Each row was made from one walk, in order. Every step used is in the known rows, and no mark comes twice. Write each row's walk.
Known rows:
X, C, R: [ -4.0 -27.9   0.4  14.5 -10.5  -2.0  13.8   5.9   5.8 -12.5  -8.7  25.3
  -1.9 -17.7  -9.8  -0.1  14.5  -7.2   0.2  -5.3  -0.2]
C, R, U, X, Y, K: [ -7.5 -18.3  14.5  11.4  -4.4 -26.7  10.7  13.1 -14.5 -14.3  -7.4  22.8
 -23.3  12.3 -24.1   6.1  44.4   3.7 -30.6  -3.9 -46.2]
M, C, R, U, X, Y: [ -7.8  -6.9  11.9  20.6   5.0 -20.3   0.3  36.5 -20.6 -14.3  -5.4  22.1
 -31.4  22.7 -33.5  14.3  34.1 -16.7 -16.9  -9.2 -39.9]
C, M, W, K: [  2.7  20.8  -0.2 -14.1 -28.3   4.0 -10.5  14.0  -0.1   5.8   2.0  -2.6
  10.8 -22.9  -1.0  -3.7  -0.9 -17.0  21.2  -9.7 -24.7]
M, W: [ -0.5  -2.8  14.3  -3.9  -6.2  -6.2 -16.8   4.6 -12.1  -9.3  -2.9   8.7
  -6.4  -9.9 -16.3   2.8  -0.2 -12.7   0.6   0.6 -16.5]
H, C, M, W, K: [ -4.8  24.4  -2.5 -11.4 -14.1  16.9  -8.3  35.2 -11.8  -9.3   6.4   1.3
  -0.6 -16.9  -6.0   3.5  15.5 -25.9  13.8  -8.9 -24.0]
H, C, R, U, X: [-15.5  -7.6  13.4   0.4   6.9  -3.6  13.6  35.9 -24.2 -26.9  -4.8  20.3
 -25.9  19.3 -25.6   2.2  40.0 -14.6 -20.7  -8.2 -32.1]
H, C: [ -8.0   7.8  -2.8   0.0   9.0  14.0   0.6  24.4 -12.4 -13.7   4.5   3.9
  -9.6   0.7  -6.6   6.7  15.5 -12.0  -3.2  -1.9  -5.1]
R, U, X, Y: [ -5.0 -16.0   6.5   9.0  -4.2 -21.4  13.9  15.8 -23.0  -7.0   5.5  10.6
  -6.9  21.0 -17.8  -3.4  24.4  13.3 -13.0 -18.9 -51.1]
U, X, Y, K: [  5.2  -3.4   6.6  33.8  -6.8 -16.6   7.1   0.2  -9.0   5.5  16.2   6.7
  -7.9   3.8 -12.4  29.6  29.0  10.5  -3.1 -10.5 -36.6]
U, K: [-11.0   7.5   5.2  -8.3  10.0  10.3  -6.2  -3.1  10.7  -3.1  13.6  13.1
   6.1 -11.2   2.0   3.0  20.4  -4.0   7.7  -5.1  -3.1]
Y, X, C, M, W, K: [  1.7   3.6  -4.6   1.9 -26.5   7.5   5.4  37.3   9.3 -19.9  -7.3  21.6
   9.2 -19.1   0.7   4.7  -3.2 -15.9   9.2 -21.4 -35.3]
Y, K, U, X, C, M: [  2.3   5.0  12.3  15.9  -0.9   9.8  14.0   0.9  14.8 -14.4  16.3  -0.4
   5.7 -13.4  -4.5  -2.7  21.8 -26.0   5.0  -7.3 -44.6]
H, C, R: [ -9.3   1.0   2.3   3.4   4.6   4.4   4.5  28.2 -10.3 -18.8  -6.0  15.8
 -24.0   2.5 -14.3  11.0  30.2 -12.7 -10.7   2.2  -4.5]
C, K, U: [-13.0 -13.6   3.5  -5.0  -3.2  19.1   2.1   4.3  11.9 -10.4   4.1   8.6
  -4.4   2.3   0.3  -6.0  22.9  -4.9  23.8  -7.2 -32.3]
W, M, C, R, U: [ -0.9   1.2   2.9   4.7   0.2  -0.6  -2.5  38.9   3.9  -9.8 -13.4  13.4
 -20.3  26.8 -21.5 -14.3   7.1 -26.0 -13.4  -2.3 -18.4]
W, M, C, K, U, X, Y: [  2.8  -2.0  -0.9  27.1  -8.5   9.4   2.0  36.4  12.8  -2.4   8.0  12.0
 -16.4  26.0 -17.6   4.3  17.6 -16.4  24.5 -15.5 -43.6]
Y, K, U, X, C: [ -2.5  -9.0  16.1  16.6   5.7   9.6  10.7  -2.9   8.5 -20.2  13.3   1.7
   0.7  -8.6 -10.4  -1.5  27.1 -20.5  -0.6  -5.5 -44.3]
R, U: [-10.9 -11.0   3.6 -17.1   3.1  -4.9   1.8  10.6 -16.5 -12.6  -5.1   4.6
  -0.2  11.0  -6.3 -24.0   6.9   0.1 -21.4  -6.6 -26.0]
M, W, K, U: [ -5.8  -7.9  11.2 -11.9 -14.6   9.3 -15.8  12.8  -2.2 -16.6  -2.3  -2.7
  -1.3 -18.4 -17.8 -12.7  15.8  -8.6  21.3  -6.2 -50.2]
M, W, K, U, X, Y: [ -1.1 -12.0  12.3   6.7 -21.6  -3.4  -9.4  15.8  -8.1 -11.5   5.5   2.4
  -5.4 -14.0 -25.0   1.5  27.4   2.8  25.8 -13.7 -67.0]
K, U: [  1.0  -1.4   4.6   0.5   7.9   5.6   9.5   6.5  17.3 -16.4   4.5  -6.5
  -5.7   0.8  -4.3 -18.0   8.8  -4.7  13.5   1.8 -29.6]

Write each row's walk:
[ -0.7 -25.7  16.0  25.1 -11.1  -9.2  25.8   5.2  -3.3 -10.3   3.7  21.0
  -3.9   4.8 -22.1  15.0  19.2  -6.2   7.3 -16.5 -20.2] : U, X, C, R
[ -8.5 -18.9  -2.8  10.5  -8.4  14.7  14.7  31.5  16.8 -30.8  -5.6  29.9
  -1.9  -1.6   0.9   4.5   9.6  -8.5  10.7 -19.7 -38.5] : Y, X, C, K, U
[ -3.0 -12.7  19.7  18.5   3.5   2.3  14.1  -0.5  11.1 -22.9   6.9   9.9
  -8.1  -7.9 -16.6   1.9  36.0 -21.2  -5.8  -2.5 -45.9] : Y, K, U, X, C, R
[  6.6  -6.4   6.7  27.0  -0.9 -10.2  20.2  11.0   9.3 -10.9  15.8  -0.4
 -12.2  10.3 -14.3   1.5  25.6   9.5  20.6  -9.4 -54.5] : K, U, X, Y
[ -7.9 -29.6  11.3  19.7 -13.7   7.2  19.1   0.4  -6.9  -4.2  11.4  20.6
   6.4   4.7 -13.4  16.6  17.9  -6.3  22.0 -25.9 -24.9] : U, X, C, K
[ -7.5 -21.3   2.6   7.1  -7.2  -7.2  17.6  36.4   4.1 -35.4 -19.6  36.2
 -10.2   2.7  -9.6  -1.9  10.8  -5.9 -21.5 -13.8 -31.6] : Y, X, C, R, U
[-12.4  -3.3  13.6  12.8   8.5  16.3  -2.4  25.2  -3.9 -14.0  10.0  11.1
 -18.1  21.2 -20.2  13.7  24.9 -31.7  20.7 -14.6 -40.6] : M, C, K, U, X
[  4.2  -0.9  -9.3  24.9  -2.3  -8.8  -3.9   3.6   8.2  -4.5  10.4   3.9
  -9.4 -17.3   0.6   7.1  32.4  10.0  -4.2   4.3 -40.8] : X, Y, K, U
[ -2.5   2.6  -1.6   8.7  -1.3  22.0  -5.3  32.9  18.3  -6.4  -0.3   7.3
 -10.8  21.2 -10.7 -10.7   6.0 -28.7  19.3  -6.9 -25.9] : W, M, C, K, U
[  5.4  11.5  -3.4  10.5  -0.7  10.0  -7.9  30.4   9.9   0.1  -2.1   0.9
  -7.9  20.1 -10.8  -5.3  -8.1 -24.5   5.1  -3.4  -5.7] : W, M, C
[  1.8   2.8  -1.9   2.8 -23.3  10.2   9.6  40.0  18.3 -28.3  -4.9  18.5
   7.6 -18.9  -1.7  -4.8   1.6 -18.1  16.9 -20.5 -50.7] : Y, X, C, M, W, K, U
[ -4.6  24.0  -0.5 -10.5 -10.4  20.6  -3.8  39.6  -5.0 -17.3   8.4  -2.2
  -3.3 -16.6  -8.2  -5.4  20.7 -28.7  20.3  -8.4 -38.9] : H, C, M, W, K, U
[  5.0  18.9  11.0  -7.0 -25.8   3.3   1.1  16.4   3.5  -3.3   9.5  -4.9
   5.8 -13.6  -9.6  -5.9   8.8 -20.5  30.8 -13.8 -49.8] : C, M, W, K, U, X
[  1.6  -9.0  11.8  12.5 -28.3   2.8  14.1  11.2  -5.8  -1.7  12.9   8.5
  16.2 -11.5 -15.3   7.9   9.2 -15.4  27.6 -28.3 -36.4] : U, X, C, M, W, K
[ -6.6 -24.7  21.3   2.0 -22.1   2.6  -0.3  15.9  -3.0 -23.3  -3.0  11.7
  -4.9 -17.9 -31.5  -4.1  29.0 -12.9  23.4 -14.6 -60.2] : M, W, K, U, X, C, R
[ -6.0 -15.3   9.7  -0.2  -9.3  -6.3  24.3  16.5 -15.1 -11.7   7.2  10.8
  10.6  10.2 -12.9 -16.7   9.7 -11.7  -4.9 -25.1 -40.5] : R, U, X, C, M
[  1.2 -18.8  13.8  19.2   1.3   5.1  27.6   8.8  13.7 -21.7  13.9   3.0
   1.3   2.7 -16.1 -10.2  15.4  -9.2  24.4 -13.8 -45.0] : K, U, X, C
[ -1.2  -6.1   1.7   0.9 -22.5  18.0  18.7  14.7  12.3  -6.5  13.4  -8.6
  16.9 -13.9  -5.8 -13.0  20.8  -5.2  38.2 -23.4 -54.7] : W, K, U, X, C, M
[  2.3   3.4  19.7  13.3  -5.1   6.1   5.8   3.2   8.5 -19.9  14.4   3.4
   2.8 -17.4 -13.0  -0.5  22.2 -33.3   5.6  -5.8 -52.9] : Y, K, U, X, C, M, W
[  1.2  -5.8  -2.8   0.5 -26.7  13.3   4.9  15.8  11.1 -11.0   5.4   7.4
  20.0 -36.6  -3.2 -15.8   4.3 -22.4  32.3 -17.4 -35.1] : X, C, M, W, K, U
[  0.1 -21.5  17.4  20.9  -1.4  -1.1  30.2  10.8  14.8 -25.2   6.8  11.5
  -9.4   4.2 -21.5  -6.5  25.1  -9.6  19.0 -10.8 -44.1] : K, U, X, C, R
[-10.3 -28.3  12.5   1.6  -2.2  -6.1  20.1  12.0 -20.5 -17.4   3.7  14.8
   6.3  14.6 -19.2 -15.1  14.0  -4.9 -10.6 -22.9 -41.6] : R, U, X, C
[ -9.3 -19.0  20.2  -2.1  -1.6 -21.2  17.4  14.1 -13.5 -17.4 -11.1  19.6
 -20.3  21.9 -25.4  -3.8  29.0  -1.0 -22.6  -5.6 -33.9] : C, R, U, X
[ -1.5   0.6   6.9  15.7  -2.7  18.8   2.0  32.2  13.7  -6.2   5.1   7.7
 -12.5  30.6 -18.1  -2.6  10.4 -29.0  23.8 -14.2 -36.3] : W, M, C, K, U, X
[-12.2 -16.4  13.8   4.3  -3.9  12.8  12.8   4.2   7.7 -10.4  10.1   9.6
  -7.2  14.4  -8.7   3.6  27.8  -4.8  27.4 -14.7 -44.4] : C, K, U, X
